(in the rows, 128 means zero)
Known rows, with every way that one mark hangs from another:
(K338 K379): [120 124 163 124 141 102  87 140 130  98 104 149 116 171 159 121 138  89
 141 154]
(K338 (K379 K119 K573 K938)): [136 109 158 137 135 133 143 103 169 150 158 140  91 178 158 121 138  92
 127  99]
(K119 (K379 K338 K573 K938)): [155  99 163 137 133 176 158  99 174 146 142 135 101 160 158 119 121  91
 135 113]
(K338 (K379 K119 K573)): [124 119 159 144 136 103 114 118 160 136 130 122  99 182 164 123 121  93
 128 100]
(K827 K267): [116 122 155 139 123 102  91 123 147 122  93 137 108 135 157 147 118  92
 130 163]
(K309 K827): [155 123 170 126 137  78  87 121 145 106 110 139 130 130 139 119 127  52
 134 199]
(K119 (K379 K338 (K827 (K267 K309)) K938)): [144 107 171 124 121 252 165 103 163 149 157 160  93 121 151 130 139  93
 122 155]
(K338 (K379 K119 K573 (K827 K267) K938)): [130 105 147 132 119 182 189 105 175 162 160 144  74 134 152 126 115  94
 112  71]
(K267 K379 K827): [131 144 170 138 127 124  37 105 162 123  41 166 125 153 153 146 139 109
 146 181]
(K573 (K379 K827)): [158 109 164 142 134  80 136 122 138 109  72 170 127 141 143 121 127  43
 144 141]
(K267 (K379 K338 K573 K938)): [171 101 170 131 129 167 144  81 192 162  95 148 132 131 139 118 137  76
 127 119]
(K309 (K827 K267)): [135 127 160 129 125 102 100 122 146 120 112 128 106 110 143 134 112  63
 121 192]
(K379 K119 K338 K573 (K827 K309) K938): [147  79 163 138 123 142 171  86 189 166 127 126 133 116 140  95 130  88
 117  48]
(K119 (K379 K573 K938)): [147 123 161 139 130 152 133 103 170 131 142 145  91 167 160 122 128  94
 144 137]
(K379 (K827 K309) K938): [136 107 165 119 126 114 120 111 155 112  99 164 139 113 137  96 153  89
 138 128]
(K573 (K379 K119 K338 (K827 K309))): [138  90 164 157 128  82 143 111 147 138  73 128 141 126 147  97 113  57
 129  82]
(K827 (K267 (K379 K119 K938)) K309): [109 136 158 148 107 137  91  89 176 156  90 125 113 103 154 119 121 104
 124 138]
(K119 (K379 K338 (K827 K309))): [125 111 166 133 128 146 117 130 147 107  92 125 136 122 156  89 108  96
 141 109]
(K267 (K309 K379) K827): [144 162 185 142 131 143  21  89 151 124  85 173 120 152 147 157 175 126
 134 216]
(K338 (K379 K573 K827 K938)): [152 104 160 112 135 164 174 114 161 127 138 170 102 149 141 107 147  83
 129  94]
(K379 K338 K573 (K827 K267 K309) K938): [128  87 156 125 115 170 184  97 176 160 107 131 113  92 138 104 132  97
 107  58]

Rows:
[152 118 167 150 124 125  99  80 169 151 117 123 144 103 143 110 124 105
 123 124] => (K827 (K309 (K379 K119 K338 K938)))
[140 128 167 158 125  94  71  95 160 138  91 106 151 109 149 112 109 105
 124 123] => (K827 (K309 (K379 K119 K338)))
[161  79 163 147 131 137 158  81 190 176 146 129 117 154 149 130 125  82
 121  91] => (K379 K119 K338 K573 K938)
[168 133 187 138 136 149  74  91 153 132 106 149 145 130 140 135 154  93
 125 193] => (K267 (K309 (K379 K338)))
[148 141 185 132 126 192  78  67 187 162  88 182 104 165 144 143 196 114
 131 174] => (K267 K309 (K379 K573 K938) K827)
[152 103 160 147 127 109 134  85 186 159 144 138 107 162 151 132 133  85
 130 115] => (K379 K119 K573 K938)
[124 108 159 128 127 140 156 107 168 141 138 138 105 142 149  87 141 100
 123  57] => (K338 (K379 K119 K573 (K827 K309) K938))
[158  82 164 141 130 125 137 111 170 142 117 137 144 128 145 125 102  71
 129 108] => (K379 K119 K338 K827)
[200 113 184 126 129 212 161  66 186 161 140 170 131 107 123 122 167  86
 114 133] => (K267 (K309 (K379 K338 K573 K827 K938)))
[134 138 170 126 122 113  80 115 159 106  41 149 155 101 139  92 131  84
 141 139] => (K267 (K379 (K827 K309)))
[121 107 151 155 113 111 160 100 153 150  99 144  99 108 148 113 121  69
 122  98] => (K573 (K379 K119 (K827 K267 K309) K938))
[163  78 164 158 134 106 158  93 159 161 119 149 117 157 150 130 124  50
 131 122] => (K573 (K379 K119 K338 K938))
[139 112 158 135 133 129 147 119 166 134 133 137 105 159 154 114 114  84
 127  79] => (K338 (K379 K119 K573 K827))
[164 108 165 137 117 182 141  84 187 177 129 124 111  84 137 127  97  57
 108 164] => (K309 (K827 (K267 (K379 K119 K338 K938))))
[188 114 167 136 130 149 145  92 176 139  98 143 143 101 132 121 110  83
 121 101] => (K309 (K379 K338 K573 K827))
[151 140 153 154 112 138 111  97 169 140 113 137 115  86 145 146  85  95
 119 140] => (K309 (K379 K119 (K827 K267)))
[138 113 161 120 138 138 141 113 156 129 136 155  96 173 152 116 153  91
 131 116] => (K338 (K379 K573 K938))
[145 109 168 146 119 138 131  90 193 161  70 111 149 104 142  90 107  86
 121  60] => (K267 (K379 K119 K338 K573 (K827 K309)))
[155  75 151 141 115 185 204  84 197 188 149 133 101 110 142 135 104  82
 106  62] => (K379 K119 K338 K573 (K827 K267) K938)
[157  76 153 152 120 155 204  95 164 173 122 152  99 114 144 136 104  51
 116  94] => (K573 (K379 K119 K338 (K827 K267) K938))
[150  90 164 165 135  75 130 107 149 147  91 130 126 163 156 131 109  51
 133 125] => (K573 (K379 K119 K338))
[131 109 160 133 136 128 118 115 154 132 152 151 103 170 159 124 136  90
 135 138] => (K338 (K379 K119 K938))
[178 121 164 127 123 174 137  88 163 149 137 137 114  67 127 132 111  70
 106 181] => (K309 (K379 K338 K938) (K827 K267))
[180 160 190 129 135 126  58  93 148 113 123 150 132 111 129 126 156  66
 124 246] => (K267 (K309 K379 K827))
[145 159 172 147 120 155  90  82 165 148 113 137 101 123 147 149 148 108
 112 172] => (K827 (K267 (K309 (K379 K573))))
[176  71 161 138 128 160 190  83 196 174 148 144 124 130 138 121 119  73
 119  70] => (K379 K119 K338 K573 K827 K938)
[124  89 157 121 116 164 159 109 159 142 102 143 126  86 138 107 130  95
 115  96] => (K379 K338 (K827 K267 K309) K938)
[177 124 182 136 121 194 140  64 205 172 133 165 120 131 135 121 162  74
 124 137] => (K267 K309 (K379 K119 K573 K827 K938))
